Each row was made from one small tree. The marks that hang from a mark follow it in brackets, in the order of their numbers. Every link used is in the known rows. Write each row's tree.
Known rows
k_741{k_163{k_572} k_944}: [-5.036  0.789 -1.618  3.306 -0.688  1.158  0.069 -0.488 -2.450  0.232
 -0.021  1.860  1.424  0.836  0.510 -0.681  0.949 -0.713]
k_233{k_792{k_400} k_968{k_944}}: [ 2.386 -0.203 -0.434  1.370 -1.423  0.529  2.545 -2.988 -0.868  0.958
  1.991  0.356  1.511 -1.073 -1.160 -0.460  4.525  0.100]
k_400{k_944{k_741}}: [ 0.801  0.919  0.386 -0.677  0.449 -1.637 -1.619  0.096  0.480  0.053
  1.112  1.441 -0.490 -0.691  1.128  0.138 -0.417  3.607]
k_233{k_741{k_163} k_792{k_400{k_944}} k_968}: [ 0.986  1.552 -1.692  4.149 -2.174  3.646  1.993 -1.993 -1.702  0.404
  1.655  0.682  0.908 -5.582 -0.801 -2.397  4.602 -0.639]
k_792{k_233{k_741{k_163} k_968{k_944}} k_400}: [ 0.662  0.312 -1.360  3.239 -0.878  7.168  2.015 -3.414 -1.595  0.555
  1.341  1.376  0.201  0.121 -1.671 -1.961  4.828  0.624]
k_741{k_944}: [-0.247  0.574 -0.871  1.757 -0.130  0.944  0.637 -0.380  0.273  0.484
 -0.178  0.916  0.877  0.788 -0.502 -0.082  0.637  1.810]
k_233{k_792{k_400{k_944{k_741{k_163}}}} k_968}: [ 1.773  2.685 -0.494  2.263 -1.609 -0.781  0.413 -0.634 -1.618  0.574
  1.617  1.296  1.096 -4.515 -0.688 -1.074  3.102  0.289]
k_233{k_741 k_792}: [ 1.421  0.130 -1.350  1.727 -0.961  2.587  1.731 -0.380  0.178  0.450
 -0.665  1.533 -0.112 -0.401 -0.227 -2.099  2.267  1.436]
k_968{k_944}: [-0.309 -1.252  0.161  0.920  0.106  0.312  0.150 -2.634  0.064  0.629
  0.758  0.994  0.197  2.395  0.647  0.204  1.011  2.315]
k_233{k_741 k_792 k_968{k_944}}: [ 2.313 -0.444 -0.070  2.654 -1.507  4.472  2.674 -3.450  0.085  0.742
  0.757  1.236  1.223  0.689 -0.395 -0.771  4.376  1.802]
k_233{k_968}: [ 0.721  0.190 -0.208  1.049 -1.084  2.323  0.741 -1.575 -0.505 -0.480
  1.413  0.818  0.362  0.078  0.647  0.554  1.025  0.950]
k_792{k_233{k_741}}: [ 0.669 -0.004 -1.503  0.146  0.312  5.289  1.161 -0.288  0.257 -0.028
 -0.425  1.521 -1.506  1.634 -0.500 -2.010  1.603  2.682]
k_968{k_944{k_741{k_163}}}: [-0.485  0.558  0.573  2.448 -0.094 -0.124 -1.270 -1.926 -0.735  0.841
 -0.143  2.606  0.431  2.648  0.623 -0.104  0.487  2.551]
k_968{k_944{k_741{k_163{k_572}}}}: [-3.641 -0.001  0.023  1.451 -0.072 -0.572 -1.550 -1.611 -2.211  0.401
  0.793  3.159  0.734  3.118  1.559 -0.120  0.862  1.065]
k_400{k_944{k_741{k_163{k_572}}}}: [-4.120  1.150 -0.410  0.851 -0.093 -1.441 -2.219 -0.081 -2.232 -0.202
  1.312  2.470  0.037 -0.639  2.112 -0.541 -0.059  1.055]
k_400{k_944}: [-0.779 -0.093 -0.364  0.275  0.125 -0.532 -0.534 -1.099 -0.042 -0.033
  1.303  0.349 -0.555 -1.307  1.147 -0.127  0.075  2.227]
k_163{k_741{k_944}}: [-2.222 -0.519 -1.778  3.062 -0.356  0.486  0.527 -1.154  0.086  0.409
  0.746  0.968  1.251  0.744  0.528 -0.136  0.257  1.360]
k_944{k_741{k_163}}: [-0.436  1.560 -0.270  2.006 -0.328 -0.053 -1.496  0.198 -0.951  0.187
 -0.567  2.609 -0.160  0.976  0.645 -0.583 -0.611  1.784]

Write each row's tree
[ 0.229  0.286 -1.507 -1.428  0.712  0.339  0.513 -0.335 -0.510  0.261
  1.810 -0.087 -1.312 -2.120 -0.810 -1.501  1.732  1.767] : k_792{k_233 k_400{k_944}}
[-0.223  1.700 -1.727  5.488 -1.430  3.806  2.112 -0.617 -0.592  1.160
 -1.997  1.787  1.347 -0.620 -1.325 -2.553  2.910  0.731] : k_233{k_741{k_163 k_944} k_792}
[ 0.736  2.126 -2.366  4.163 -1.193  7.851  2.549 -1.176 -1.329  0.362
  0.385  1.269  0.916 -1.481 -2.828 -2.330  4.405  0.187] : k_792{k_233{k_741{k_163 k_944} k_968} k_400}
[-0.921  1.702  0.146  1.858 -0.089 -1.060 -1.961 -0.318 -0.756  0.232
  0.381  1.910 -0.249 -1.086  1.076 -0.420 -0.429  2.545] : k_400{k_944{k_741{k_163}}}
[ 1.496  1.383  0.989  3.216 -1.501  0.653  0.803 -2.476 -1.151  1.038
 -0.011  2.291  1.563  1.409 -0.209  0.014  2.925  1.621] : k_233{k_792 k_968{k_944{k_741{k_163}}}}
[-3.569  1.024 -0.804  1.036 -0.354 -0.443 -1.722  0.436 -2.433 -0.245
  0.327  3.149  0.226  1.439  1.587 -0.617 -0.221  0.281] : k_944{k_741{k_163{k_572}}}
[ 1.466  1.096 -0.553 -1.039  0.296 -2.196 -1.287  0.373  0.005  0.225
  2.163  1.200 -0.218 -2.861  0.068 -0.558  0.670  2.337] : k_792{k_400{k_944{k_741}}}
[-1.694  0.942 -2.707  3.473 -2.516  4.240  2.227 -1.100 -3.351 -0.029
  1.573  1.949  1.399 -3.149 -0.330 -2.543  4.842 -2.836] : k_233{k_741{k_163{k_572}} k_792{k_400} k_968}
[ 2.709  1.733 -0.350 -1.876  0.146  1.332  0.122 -0.118 -0.335 -0.091
  2.615  0.918 -0.505 -2.122 -1.097 -0.414  2.446  2.612] : k_792{k_233{k_968} k_400{k_944{k_741}}}
[ 1.714  1.339 -0.781 -2.443  1.075 -0.671 -0.569  0.857  0.002  0.318
  1.535  1.087 -1.281 -1.459 -0.877 -1.254  1.351  3.086] : k_792{k_233 k_400{k_944{k_741}}}
[-0.123  0.156 -0.427  3.578 -0.774  7.793  1.704 -3.674 -1.120  0.376
  0.244  1.657 -0.083  2.306 -0.672 -1.181  3.729  1.880] : k_792{k_233{k_741{k_163} k_968{k_944}}}
[-5.372 -1.060 -2.250  2.121 -0.358  0.147  0.312 -0.868 -1.418  0.065
  1.653  1.456  1.608  1.157  1.467 -0.172  0.616 -0.091] : k_163{k_572 k_741{k_944}}
[ 0.457  0.993  1.083  3.011 -0.882  1.788 -0.536 -2.878 -1.045  0.414
  0.913  2.416  1.185  2.014  0.472  0.776  1.563  1.995] : k_233{k_968{k_944{k_741{k_163}}}}
[ 1.613  0.384 -1.048  0.679 -0.566  7.254  1.876 -1.249 -0.108 -0.443
  0.636  1.253 -0.794  1.009 -0.713 -1.149  2.716  2.153] : k_792{k_233{k_741 k_968}}
[ 1.668 -0.430 -0.530 -0.301 -0.180  3.163  1.868 -2.821 -0.813  0.466
  2.219  0.386  0.119  0.985 -1.538 -0.240  3.813  1.310] : k_792{k_233{k_968{k_944}} k_400}
[ 3.884  0.791  0.224  0.344 -1.085 -0.501  1.463 -1.831 -0.320  1.062
  1.793  1.539  1.578 -0.371 -1.276 -0.108  4.053  1.395] : k_233{k_792{k_400} k_968{k_944{k_741}}}
[-2.666  0.541 -3.136  2.861 -1.657  2.320  1.515 -0.212 -2.983  0.413
  0.611  2.166  0.675 -2.471 -0.148 -3.378  3.784 -2.371] : k_233{k_741{k_163{k_572}} k_792{k_400}}
[ 1.604 -0.346  0.558  1.662 -1.318  1.109  2.209 -3.285 -0.347  0.842
  0.910  0.682  1.303  1.121 -0.127  0.302  3.375  1.384] : k_233{k_792 k_968{k_944}}
[ 1.634  0.569 -1.402 -0.667 -0.415  3.278  1.719 -0.745 -0.982 -0.207
  1.835  0.405 -0.373 -0.665 -1.375 -0.758  2.751  0.449] : k_792{k_233{k_968} k_400}
